Every row comes from one small tree of marks. Brackets hold a mark, then the marks that hang from it, in alphabetical order. Every link used is in the known rows. Which tree was each row made from?
Known rows:
{sotir bobuk}: [ 1.74 -0.77  0.73 -1.13  0.67 -1.64 -0.43  0.22 -1.78 -0.52 -0.76  0.58
  1.73  0.33 -1.95 -0.39 -0.36 -1.02 -0.80 -1.58 -0.16 -0.38]
{gomu bivagi {sotir bobuk}}: [ 3.87  0.06 -0.15  1.05  0.51 -1.01 -0.31 -1.52 -1.17 -0.53 -1.15 -2.19
  2.04  1.30 -0.62 -4.00  1.61 -1.07  1.01 -1.17 -0.66 -1.06]
{vunon {tezif {sotir bivagi}}}: [-1.70 -0.85  1.40 -2.04  1.57  0.44 -2.17 -0.70  2.03 -1.39  1.30  0.66
  1.17 -0.26  0.56  0.42 -1.10 -1.34 -0.50  1.30  0.40  1.78]
{bobuk {sotir {bivagi gomu} lesum}}: [-0.96  0.57  1.32 -1.02 -3.54  0.79 -0.55  3.07 -1.86  1.17  2.24 -0.99
 -2.68 -1.69 -1.82  3.19 -0.22  0.29 -2.68  1.45  1.33  1.46]
{lesum {bivagi {gomu sotir}}}: [ 0.54  0.26 -0.53  1.58  0.21  0.14  2.19 -0.61 -1.07  0.26 -0.11  1.74
  0.19  0.56  0.99 -3.97  2.67  1.31  1.54 -2.22 -0.67 -0.26]
{sotir bobuk {lesum bivagi}}: [ 1.11 -0.19 -0.75 -0.17 -1.24  0.56 -1.66  1.14 -1.26  0.19  2.68  0.28
 -1.20  1.38 -4.23  1.96  0.73 -1.58 -1.06  1.04  0.21  1.67]
{gomu bivagi {sotir bobuk lesum}}: [ 3.87  0.06 -0.37  0.85 -1.19  0.43 -0.84 -0.32 -1.07 -0.61  1.14 -2.93
  0.06  1.03 -1.93 -1.27  1.61 -2.10  0.55  0.53 -0.90  0.17]
{lesum {bivagi gomu}}: [-0.30  0.52  0.15  0.07 -0.59 -0.84  0.27 -0.53 -1.07  1.28 -0.32  2.07
 -0.89 -0.23 -0.70 -2.75  0.94  1.57 -0.05 -1.33 -0.16  1.21]
{bivagi {gomu {sotir bobuk lesum}}}: [ 1.46 -1.55  0.02  1.54 -1.23  0.44  1.05  1.27 -2.64 -1.29  1.24 -1.14
 -0.99 -0.99 -0.68  0.12  1.56 -0.27  0.74  0.05 -2.04 -0.32]
{gomu sotir}: [ 2.27 -0.29  0.46 -0.42  1.41 -0.40  2.31  0.08 -0.62 -1.18 -0.97  2.06
  3.33  0.73  1.36 -2.97  1.29 -1.23  1.25 -3.88  0.15 -1.43]
{tezif bivagi}: [ 0.24  0.85  0.17 -2.41  1.10 -0.47  0.47 -0.38  0.85  1.24 -2.97  1.85
  2.30  0.86 -0.46 -0.55 -0.62 -1.51  0.08 -1.14  2.30  0.68]
{tezif bivagi sotir vunon}: [ 0.27 -1.61 -2.20  0.87  2.52 -0.90 -0.42 -0.87  1.75 -1.09 -1.55  0.46
  1.79 -0.34  3.78  1.43 -1.40 -1.13  0.49 -0.94  2.29  1.42]
{gomu {sotir bivagi}}: [ 1.21  0.08  0.55 -0.76  1.58 -0.35  1.47  0.53  0.18 -0.63  0.03  0.66
  2.09  1.85 -0.62 -1.28  1.78 -1.57  0.98 -1.48 -0.82 -2.12]
{bivagi {gomu {sotir bobuk}} lesum}: [ 0.30  0.37  0.34  2.37 -0.28 -1.37  2.82 -0.21 -1.99  0.27 -1.32 -0.12
 -0.31 -0.34  1.43 -2.96  0.74  3.41  1.14 -2.14 -2.87 -4.03]
{bivagi {gomu sotir} lesum}: [-0.23  1.43  0.76  1.40 -0.33 -0.94  3.73 -0.46 -1.05  0.60 -1.77  1.69
 -0.01 -0.68  2.75 -4.29  0.60  3.39  1.54 -3.44 -1.85 -3.28]
{tezif {bivagi gomu} {sotir bobuk} vunon}: [-0.53 -2.78 -2.21  2.81  1.25 -1.52 -0.92 -0.85  0.02 -0.98 -1.71 -1.93
 -0.60 -1.66  3.10  2.23 -1.22  0.97  0.43  1.23  0.01  1.06]
{vunon {tezif {bivagi gomu lesum}}}: [-3.32  2.00  0.62 -1.92 -0.01  0.45  0.20 -2.80  2.10  2.66 -3.93  1.55
 -0.95 -1.44  1.33 -2.71 -1.92  3.24  0.05  0.73  1.05 -0.20]
{bobuk {sotir {bivagi gomu}}}: [-0.88  0.50  1.60 -1.14 -1.88 -0.83  0.12  1.94 -1.99  1.37  0.07 -0.21
 -0.90 -1.23 -0.34  0.82 -0.37  1.38 -2.41 -0.32  1.41  0.05]
{sotir bobuk lesum}: [ 1.84 -0.80  0.21 -1.13 -1.08 -0.08 -1.22  1.54 -1.76 -0.63  1.35 -0.16
 -0.10 -0.03 -3.22  2.15 -0.47 -2.09 -1.23  0.11 -0.25  0.97]
{tezif {sotir bobuk lesum} vunon}: [ 1.73 -3.12 -1.96  2.14  0.33 -0.64 -1.99  1.09 -0.76 -3.03  2.70 -1.61
 -0.66 -1.27  0.95  4.29 -1.12 -1.79 -0.71  0.33 -0.25  1.80]
{vunon {tezif {bivagi gomu lesum} sotir}}: [-4.29  1.16  0.90 -0.04  0.11  0.79 -0.02 -2.39  2.21  1.11 -2.42  1.26
 -0.90 -1.78  4.00 -1.30 -2.49  3.20  0.59  1.27  0.93  0.76]
{gomu {bivagi lesum}}: [ 1.46  3.43  0.85 -0.84 -0.85 -1.70 -0.16 -1.77  0.08  2.35 -2.35  0.18
 -0.05  0.43 -0.22 -4.50 -0.93  1.91 -0.33 -2.41 -0.15 -1.08]
{gomu {sotir bivagi bobuk}}: [ 1.60 -0.73  0.17  0.25  1.68 -0.80  0.64  0.75 -0.67 -1.12  0.51 -0.97
  1.88  2.30 -2.06  0.07  1.88 -1.69  0.57 -0.10 -1.83 -2.67]
{vunon {tezif {bivagi lesum} {sotir bobuk}}}: [-2.68  0.28  0.26 -0.16  1.39  0.64 -1.20 -1.95  2.32 -0.06 -1.60  0.00
  0.86  0.07  1.64  0.79 -2.67  1.00 -0.05  1.83  1.19 -0.21]

Write each row's tree:
[-0.57 -0.66  0.54 -0.44 -1.91 -0.44 -1.72  1.97 -1.44  0.30  1.85 -2.31
 -3.17 -0.85 -4.28  3.17  0.27 -0.28 -1.22  3.26 -2.76  0.57] : {sotir {bivagi gomu} bobuk lesum}
[ 0.48 -0.26  0.45 -1.59 -0.71 -0.03 -1.99  2.09 -0.56 -0.21  2.36 -1.36
 -1.13  1.04 -5.21  4.02  0.17 -2.52 -1.44  2.31 -1.38  0.29] : {sotir bivagi bobuk lesum}
[ 3.29  1.09 -0.03  0.05 -1.14  1.02 -0.05 -0.44 -0.13 -0.13  0.61 -1.19
  0.55  0.57 -0.53 -2.75  1.56 -2.10  0.86 -0.84  0.15  1.01] : {gomu bivagi {sotir lesum}}
[-2.19  2.24  1.26 -0.60 -0.91 -1.76  0.95  0.33 -0.36  2.36 -1.15  0.58
 -2.13 -0.34 -0.67 -1.14 -0.61  3.28 -0.60 -0.50 -2.51 -2.48] : {sotir {bivagi gomu lesum}}
[-0.46 -0.73  0.89 -0.38 -0.29 -1.95 -0.91  0.76 -1.62  0.61 -0.22 -1.46
 -1.31 -0.41 -2.97  0.68  0.32  0.68 -0.98  1.58 -2.68 -0.78] : {sotir {bivagi gomu} bobuk}
[ 0.20  0.67  1.16 -2.31 -2.47  0.98 -0.89  3.25 -1.08  0.61  2.66 -0.38
 -0.71  0.08 -2.49  4.11 -0.50 -1.57 -2.89  0.64  2.61  1.21] : {bobuk {sotir bivagi lesum}}
[ 2.13 -0.71 -1.45  1.53 -0.34  1.46  0.40  1.12 -1.02 -0.95  2.97 -0.06
  0.13  2.16 -2.65  0.71  2.72 -1.98  0.72  0.18 -0.39  0.11] : {gomu {sotir bobuk {lesum bivagi}}}
[-2.10  2.41  1.70 -0.52 -2.46 -0.99  1.27  1.62 -1.51  2.69 -0.46  0.01
 -2.06 -1.11  0.39  0.19 -1.00  4.01 -2.42 -0.83  0.59 -2.25] : {bobuk {sotir {bivagi gomu lesum}}}
[-2.99  1.02  1.55 -1.31  1.01  0.16 -1.12 -1.02  2.60 -0.12  0.83  1.07
  0.18  0.00  1.29  0.10 -1.74  1.23 -0.56  0.67 -0.28 -0.57] : {vunon {tezif {sotir {bivagi lesum}}}}
[ 0.21 -1.55 -2.52  0.81  0.84  0.75 -0.95  0.46  1.79 -1.26  0.58 -0.42
 -0.09 -0.72  2.52  3.99 -1.36 -2.13  0.30  0.76  2.28  2.83] : {tezif bivagi {sotir lesum} vunon}
[-0.07 -0.44 -0.67  0.78 -2.29  0.25 -1.50  0.85 -2.14  0.73  2.33 -0.55
 -3.11 -0.31 -3.41  1.25  0.89  0.54 -0.82  1.78 -1.33  1.86] : {sotir bobuk {lesum {bivagi gomu}}}
[-0.18 -2.21  1.15 -0.68  1.41 -0.04 -2.27 -1.24  0.12 -2.39  0.66  0.26
  1.91 -1.05  1.21  0.13 -1.58 -0.99 -0.44  0.34  0.54  1.64] : {vunon {tezif {sotir bobuk}}}
[-1.48 -1.38 -0.07  1.44 -1.70  0.76 -1.05  1.06 -0.69 -0.50  0.70 -1.80
 -1.67 -1.37  0.17  4.09 -1.11 -0.66  0.03  3.17 -0.38  2.57] : {tezif {bivagi gomu} {sotir bobuk lesum}}
[ 0.29  1.09  0.20  0.98  1.19 -0.97  1.69  0.50 -0.11  0.10  0.14 -0.88
  0.72  2.34 -1.37 -0.45  1.11  0.90  0.44 -0.57 -2.65 -4.95] : {gomu {sotir {bivagi lesum} bobuk}}
[ 0.89 -0.90 -0.77  2.55  0.21 -0.26  1.31 -0.56 -1.91 -0.31  0.51 -0.18
 -0.20  0.99 -0.46 -2.70  2.73  1.21  1.14 -0.69 -1.54 -0.86] : {lesum {bivagi {gomu {sotir bobuk}}}}
[-0.15  2.25  0.37  0.02  1.10 -0.65  2.62  0.14  0.81  0.63 -0.27  0.92
  1.09  2.13  0.19 -1.72  1.09  1.09  0.84 -2.06 -1.63 -4.26] : {gomu {sotir {bivagi lesum}}}
[-0.10  0.06 -0.21  0.33  0.92  0.33  2.60 -0.84  0.03  0.70 -3.05  0.85
  1.47  0.03  2.03 -2.54  1.33  0.37  1.91 -1.18  0.30 -0.70] : {tezif {bivagi {gomu sotir}}}
[-1.02  2.59  1.51 -1.39 -1.34 -0.90  0.85  1.79 -0.63  2.15  0.11  0.65
 -0.13  0.68 -0.49  0.93 -1.26  1.96 -2.59 -1.46  1.87 -2.40] : {bobuk {sotir {bivagi lesum}}}
[ 2.25  2.96  0.23  0.70 -0.18 -0.99  1.64 -2.01  0.30  1.15 -2.00 -0.25
  1.14  1.30  1.63 -5.94  0.70  1.72  1.19 -3.02 -0.62 -2.74] : {gomu {bivagi lesum} sotir}
[-1.28 -0.40 -0.36 -1.09 -0.09  3.35  0.21 -1.46  1.80  0.13 -0.99  0.12
 -0.29 -1.19  0.84 -1.11  0.84 -0.59  1.50  2.21  1.23  1.88] : {vunon {tezif {bivagi {gomu {sotir lesum}}}}}
[ 0.27 -1.84 -1.28  0.91  2.24 -1.86 -1.23  0.42  1.10 -1.85  1.03 -0.40
  0.58 -0.09  1.90  2.01 -0.66 -0.94 -0.32 -0.64 -0.20  0.42] : {tezif {sotir bivagi} vunon}
[ 1.40 -2.12 -1.74  1.09  0.50 -0.45 -0.99  1.24  0.15 -2.47  2.29  0.20
 -0.20 -1.40  2.44  2.72 -1.24 -1.66 -0.14 -1.16  0.76  2.45] : {tezif {sotir lesum} vunon}
[-1.11 -0.54  0.01 -0.80 -0.50  2.60 -2.51 -0.56  1.62 -1.35  3.72  1.71
 -0.66 -0.28  0.08  1.01 -0.21 -1.46 -0.31  1.54  1.90  4.43] : {vunon {tezif {sotir {lesum bivagi}}}}
[-1.71 -0.76  0.65 -2.02  1.82  1.39 -1.34 -2.04  2.79 -0.59 -1.57  1.53
  2.55 -0.51  2.49  0.02 -1.85 -1.44  0.40  0.97  3.08  2.77] : {vunon {tezif bivagi sotir}}
[ 1.72  0.44 -0.93  0.50 -0.22  1.83  1.22  0.77 -0.20 -0.53  2.62  1.70
  0.49  1.87 -1.02 -0.80  2.70 -1.76  1.07 -1.34  0.58  0.74] : {gomu {sotir {lesum bivagi}}}
[-0.84 -0.16  0.10 -0.47 -0.47  1.35 -0.35  0.96  1.12 -0.58  0.78  0.61
  0.53  0.03  1.01  3.60 -1.29 -2.63  0.08  0.84  1.98  3.09] : {tezif bivagi {sotir lesum}}
[-0.96  1.15 -0.48  2.21  0.21 -0.36  2.84 -0.93 -0.27  1.28 -2.98 -0.62
  0.04  0.44  1.31 -1.72  0.46  2.94  1.58 -0.31 -1.35 -3.51] : {tezif {bivagi {gomu {sotir bobuk}} lesum}}
[-2.06  2.21  0.38 -3.00  1.35  0.92 -0.07 -2.78  2.98  2.12 -3.60  2.26
  1.18  0.20  0.66 -2.01 -1.92  1.15  0.01  0.04  2.39 -0.45] : {vunon {tezif {bivagi lesum}}}
[ 1.66 -0.70 -0.15  0.09  0.00  0.64 -0.08  1.94 -0.57 -1.32  2.71 -1.72
  0.02  1.63 -3.45  2.66  1.86 -2.76  0.26  1.60 -1.89 -1.36] : {gomu {sotir bivagi bobuk lesum}}
[-2.86 -0.95  1.33 -1.04 -1.26  1.63 -2.42  0.32  1.25 -0.97  2.97 -0.83
 -2.55 -2.25 -0.02  2.25 -1.03 -0.36 -0.63  3.89 -0.93  3.41] : {vunon {tezif {sotir {bivagi gomu} lesum}}}
[ 1.20 -2.37 -3.07  2.70  2.13 -0.85  0.99 -1.27 -0.08 -0.55 -2.75 -1.83
  0.53 -0.52  2.10 -0.65  1.27  0.88  1.61  0.05 -0.25 -1.65] : {tezif {bivagi {gomu {sotir bobuk}}} vunon}
[-0.22  1.17 -2.43 -0.21  1.84 -1.29  0.89 -1.57  2.06  1.57 -3.69  1.27
  0.62  0.45  1.87 -0.53 -1.44  1.61  0.18 -1.78  1.81 -1.86] : {tezif {bivagi lesum} vunon}
[-3.08 -0.95  0.45 -1.01 -0.82  2.53 -1.79 -0.88  1.88 -0.36  0.25  0.14
 -1.29 -2.51  1.86  1.82 -1.55 -0.49  0.20  3.41  1.62  4.42] : {vunon {tezif {bivagi gomu} {sotir lesum}}}
